Each row was made from one path, in order. Every step used is in the known rows, and no mark comes twice. Write each row's path.
In the rows, 128 means zero.
Known rows
fomet/mize/fireg: [133 131  91  97 100 137 166  86 122 106 125 136 148 137 116 133 153 142
 149 112 109 126 131 147 127 129 113  92 162 153 140 130 162 146 130  68
  90]
mize/fomet/neli: [109 131  96  91 134 162 134 210 101 130  75 158 150 165 108 121 165 159
 139 125  92 106 118 124 146 142 146 114 144  78 114 169 129 167  82 121
  82]
vuzed/fireg/mize/fomet: [131 164 101 157 118 143 118 237 100 130 116 124 134 195 110 145 152 160
 105 108 121 150 115 133 125 144 111 136 159 110  97 134 128 134  72 123
 110]
neli/fomet/mize/fireg: [117 151  73  69 109 127 141 104 145 115 123 142 142 104  95 141 178 149
 136 111  89 142 129 129 145 124 132  89 168 137 158 114 114 156 144 109
  95]
suvi/kazuk/fireg: [102 143 137 100 155 138 200 101  51 111 118 132 124 112  55 137 146 167
 114  95  64 114 113 137 122 137 124 168 140  83 115 111 200 132 118  75
 121]
mize/fireg: [126 145  81 100 108 146 185 112  79 113 133 129 163 136  94 136 168 161
 133 121 120 116 139 140 134 129 138 128 150 114 117 150 174 133 100  84
 105]
fireg/mize/lituz/fuma/vuzed: [100 112  84 151  73 115 157  41 115 143 124 127 103 172 126  71 174 138
 113 106 100 115 133 139 109  91  91 183 121 160 138 149 130  97  91 155
 178]
neli/fomet: [ 96 154  83  47 142 153 134 143 112 115 118 145 137 100  80 131 147 183
 117 111 121 125 128 120 151 122 139 120 155  95 159 127  97 141 112 154
 106]
neli/vuzed/fuma: [135 125  87 146  77 134 177 117 132 124 128 132 139 140  85  85 105 179
 124  73 178 101 145 133 128 133 146 127 135 135 149 134 122  98  94  97
 121]
kazuk/fireg/mize: [116 135 117 135 137 142 174 123  79 134 132 117 145 170  85 134 155 153
 107 110 113 141 116 140 113 128  92 199 164  97 126 125 194 132  84 138
 120]
vuzed/fuma/lituz: [113 124 107  96  86 146 193  73  80 109 120 134 145 131  78 107 126 176
 105 103 131 112 124 156 137 129 140 107 114 120 127 160 151  57 122 118
 146]
suvi/kazuk/fireg/mize: [110 142 140 119 155 125 175 109  77 127 127 119 105 157  66 134 163 161
 105  88  63 139 112 130 112 131  87 237 150  86 117 102 206 129 112 107
 126]
fireg/mize: [120 128 101 107 137 152 141 146 113 121 129 126 130 168 110 117 155 174
 119 108 140 136 129 135 120 124  82 196 159 109 144 134 153 126  82 142
 106]
neli/fomet/mize/fireg/kazuk: [107 153  68 109 106 116 139 131 153  99 121 128 127 134  95 145 198 160
 117  98  86 142 141 118 146 112 119 147 163 134 174 114 130 174 162  99
  94]
telob/tetu: [113 131  95  81 133 176 143 158 125 141 132 156 134 125 110 125 123 188
 133 160 147  88 124  94 129 114 121 136 142 103 139 134 147 111  62 130
 116]
mize/fomet/neli/vuzed/fuma: [123 125  78 148  78 136 149 196 144 149  85 148 139 172 101  83 143 161
 135  82 130  93 135 112 142 146 169 122 131 106 122 166 102 135  82 105
 103]
tetu/telob: [107 119  98  66 151 181 148 117 104  95  93 148 151 107  95 134 108 159
 131 138 152 134 116 101 140 111 138 103 135 126 152 147 161 131  94 102
 101]
fomet/neli: [103 112  98  80 137 161 138 121 102 119 109 154 156 125 102 119 164 162
 148 134  99  91 129 133 132 132 132 119 142  86 141 162 149 152  81 119
  81]
mize/fomet: [117 148  92  98 130 168 166 224  89 118  89 143 137 164 110 123 132 175
 120 108 133 121 116 127 147 134 130 117 153 106 119 151 130 146  94 112
  99]
suvi/kazuk/fireg/mize/lituz/fuma: [ 93 124 135 164 129  76 166  57 100 150 127 112 107 167  92  97 197 126
  95 139  24 122 133 142 111 106  89 214 130  85 116 125 194 107 123 100
 189]
suvi/kazuk: [107 136 123  76 151 146 167 119  81  99 115 139 106 113  81 122 145 185
 127  93  90 105 127 133 131 133 112 159 135  96 133 120 162 131 121  78
 109]
telob/tetu/lituz: [ 52 109 103  83 139 178 141 128 141 141 101 152 131 114  96 139 115 162
 147 157 146 108 121 105 141 111 143 109 132 115 133 148 151  95  60 135
 132]
kazuk/fireg/mize/lituz/fuma/vuzed: [101 118  98 171  73 102 185  19  80 154 128 114 114 169  97  87 173 121
 102 106  77 128 119 144 102  94 103 183 130 149 122 136 169 101  91 154
 190]
lituz/mize/fomet/neli/vuzed: [107 128  85 114 111 162 113 182 118 138  76 148 137 175 171  84 150 138
 143 118 104 106 137 106 135 114 147 118 126  95 125 137  93 176  73 126
  85]
fuma/lituz: [ 91 128 104  84 121 174 170  65  73  96 106 140 150 128  91 118 129 173
 126 141 128 119 128 145 141 116 136 104 126  99 130 147 139  76 115 138
 127]
fuma/lituz/mize/fomet: [ 95 143 106  73 114 181 149 157  52 107  80 140 133 175 158 107 133 145
 101 131 101 135 122 140 143 106 125  98 110 110 101 142 121 115 113 142
 127]
neli/fomet/mize/lituz: [ 78 125  97  67 127 132 137 103 173 117 110 141 126 108 110 107 166 152
 157 114  98 139 115 125 156 110 136  73 160 150 154 129  76 158 150 139
 141]
fuma/vuzed/fireg/kazuk: [106 153  85 170  71 144 170 110  55  82 131 128 118 136  78 137 137 181
 108  63 121 116 124 133 117 128 135 145 130 157 136 124 145 130  90 110
 118]
fuma/vuzed/fireg/mize/lituz: [ 96 140  95 168  71 131 157  70  90 123 145 123 118 164  94 118 167 150
 139  70 116 141 105 138 111 126 130 138 137 174  93 138 125 111  85 141
 176]
lituz/fuma/vuzed/neli: [117 111  78 114  43 126 161  62  62 126 119 159 123 112  96  78 108 161
  84 110 151  70 138 134 106 106 136  67 115 163 155 109 161  94  81 138
 149]
fuma/vuzed/fireg/mize/fomet/neli: [114 146  91 156  85 148 116 163  94 138  97 144 125 185 104 134 177 148
 122  74  83 127  99 118 112 141 126 142 139 127  90 142 115 147  57 148
 114]
suvi/kazuk/fireg/mize/fomet/neli: [104 138 132 127 158 124 145 188  93 151  79 134 108 188  77 133 196 146
 114  93  15 129 107 115 121 143 105 222 152  48  89 129 186 166  92 108
 113]

Which path is each row?
[102 151  66 118  67  97 133 138 146 102 122 146 128 128  81 134 174 158
 103 107 121 125 146 110 142 114 145  96 156 140 169  93 150 174 147 107
 123]
vuzed/neli/fomet/mize/fireg/kazuk
[108 130  93 180 121 134 135 174 128 168  80 129 145 215  97 108 166 134
 133 115  97 134 122 108 123 132 132 190 163  69 106 128 134 153  59 149
 101]
kazuk/fireg/mize/fomet/neli/vuzed
[111 123  94 117  58 141 160  47  93 116 121 127 137 147 135  63 106 149
 106  92 144 117 142 141 125 104 143 110  94 136 135 128 114  67 116 125
 152]
neli/vuzed/fuma/lituz/mize
[107 132 102  68 127 168 116 211  83 128  82 155 147 166 170 111 166 137
 124 118  71 113 117 123 138 119 127 113 123  92 121 158 130 192  78 126
  84]
lituz/mize/fomet/neli
[ 93 117  82 123  68 127 177  30  85 130 116 136 118 130 118  74 151 143
 123 109 103  98 134 144 120  98 132 106 114 162 136 155 128 100 105 130
 171]
mize/lituz/fuma/vuzed
[ 95 110 114 107 115 140 157  92 150 108 116 139 136 135 126 102 151 144
 170 114 117 126 120 145 138 119 120  72 153 159 140 144 129 147 131  98
 136]
fomet/mize/lituz
[ 93 147  69  57  76 150 156 105  81 119 117 171 116  84  58 109 123 190
 106  67 155 103 113 104 136 115 173  75 143 156 153  98 109 127 101 179
 148]
fuma/vuzed/neli/fomet
[134 124  80 172  83 123 125 205 171 164  93 135 126 216 108  79 165 157
 123  73 132 114 136 107 127 138 125 187 140 102 124 156 108 132  72 128
 109]
fireg/mize/fomet/neli/vuzed/fuma
[109 118  73  82  45 109 113  50 132 130 107 172 101  83 100  85 115 153
  89  98 124  96 130 118 114 100 129  29 138 187 194  75  97 115 129 160
 142]
lituz/fuma/vuzed/neli/fomet/mize
[118 154  82 124  92 137 167 142  65  93 137 119 142 170 145 120 191 143
 101 102  95 122 153 136 125  99 107 188 123 122 139 138 193 169 112  77
 108]
lituz/mize/fireg/kazuk
[ 96 102  83 157  41  98 151  49 101 147 128 143 107 165 113  60 157 141
  99 111 136  98 141 127 104  91 120 123 120 168 132 126 155  94  83 161
 206]
fireg/mize/lituz/fuma/vuzed/neli
[119 143 108  87  78 154 164 165  68 120  94 138 131 175 144  93 126 147
  81  87 106 131 118 150 142 113 133  97  97 131 101 153 133  95 119 122
 152]
vuzed/fuma/lituz/mize/fomet
[ 57 109 108  58 129 187 121 134 123 141 110 150 127 121 153 125 118 138
 138 152 129 116 121 107 131  90 128 113 113 129 137 135 150 116  55 140
 135]
telob/tetu/lituz/mize
[107  96 108 123  98 109 139  60 158 122 114 136 132 137 146  80 153 127
 137 155  94 107 140 152 128 104 104  68 134 150 162 145 127 120 135  94
 142]
fomet/mize/lituz/fuma
[107 124  85  93  60 158 184  92  53 109 119 163 123 116  78 102  99 179
 118  68 174  90 116 126 118 121 157  77 136 170 137 112 161 120  85 143
 141]
fuma/vuzed/neli
[ 82 122  91 110 103 168 111 112  99 126  60 147 142 179 166  76 145 132
 137 141  91 111 138 114 140 105 158  97 103  82 115 141  85 118  96 147
 113]
fuma/lituz/mize/fomet/neli/vuzed
[ 64  98  85 102  79 146 162  28  85 122  84 141 114 107  95 104 114 138
 120 104 121 110 134 156 120  99 132 101 106 168 162 143 136  74  90 136
 142]
tetu/lituz/fuma/vuzed
[ 87 125 108  63 117 174 120 141  67 120  68 154 149 171 163 105 165 133
 121 144  59 114 118 131 142 109 144  93 104  82 105 158 122 133 103 149
 112]
fuma/lituz/mize/fomet/neli
[ 99 109  87 121 118 157 135  86 132 126 104 148 152 135 107  92 145 162
 167 130 130  89 144 115 130 127 152 121 141  85 153 145 111 138  75 123
  83]
fomet/neli/vuzed
[117 140  88 165  98 141 141 102 107 112 135 127 158 130  90 121 111 167
 138 123 162 111 138 131 123 138 159  82 141 119 131 117 105 103  73 101
 104]
neli/vuzed/fireg
[128 145  88  79  98 151 165 117  58 111 138 129 156 142 152 123 170 134
 121 117 101 126 133 144 122 106 124 129 126 129 120 137 179 154  99  89
 105]
lituz/mize/fireg
[113 159 133 133 153 129 175 203  79 138  93 122  97 184  75 139 164 160
  94  79  58 149 105 118 122 135  93 228 157  74  89 111 186 147 105 105
 129]
suvi/kazuk/fireg/mize/fomet
[104 126  80 134 117 157 133 177 137 137  69 148 143 172 116  93 148 158
 155 120 125 100 137 103 142 134 163 115 145  81 125 150  91 152  73 122
  84]
mize/fomet/neli/vuzed
[109 122  81 158 122 144 108 189 160 152  77 138 128 216 124  91 169 155
 143 109 123 123 134 100 128 128 121 185 155  77 123 141  99 146  62 151
  86]
fireg/mize/fomet/neli/vuzed
[ 75 121  99  73  95 113 127 107 165 120 116 163 131 101  94 101 146 152
 143 119 133 120 120 119 150 113 161  16 155 155 148 106 101 156 142 140
 166]
vuzed/neli/fomet/mize/lituz
[ 92 126 109  58 117 171 148  65  52  97 112 136 142 137 150 103 136 152
 112 135 106 121 127 149 128  98 119 105 105 115 131 134 141  98 116 146
 126]
fuma/lituz/mize
[103 116 113 169 110  95 160  69 101 156 132 110 142 182 108  98 183 120
  99 158  77 131 132 153 114 105  98 178 141 103 122 145 180 108  94 132
 175]
kazuk/fireg/mize/lituz/fuma
[ 56  95  76 115  49 139 135  54 114 160  98 172 109  99  95  99  92 150
 106 154 160  73 134  99 113  88 159  59  99 166 150 115 157  56  46 158
 183]
telob/tetu/lituz/fuma/vuzed/neli
[109 125 100 190  93  88 115  87 117 143 148 114 141 166 125 105 184 123
 105 169  92 124 145 155 112 115 104 124 129 122 119 148 138  95  85 120
 170]
vuzed/fireg/mize/lituz/fuma
[ 99 101  93 135  74 135 160  31 125 130 105 147 151 137  85  78 136 162
 138 116 126  88 144 129 134 129 175 107 104  96 136 162 116  64 101 126
 128]
fomet/neli/vuzed/fuma/lituz
[ 56 101  82 105  85 158 144  50 121 156  94 153 103 104 106 108 111 152
 119 146 125  92 132 108 117  88 130 111 102 156 157 138 136  60  50 155
 153]
telob/tetu/lituz/fuma/vuzed
[105 140  93  77  91 155 166  42  42 104 126 129 159 141 143 121 168 129
 117 142  88 130 135 151 132  99 137 108 104 117 109 141 168 100 122 108
 134]
fuma/lituz/mize/fireg
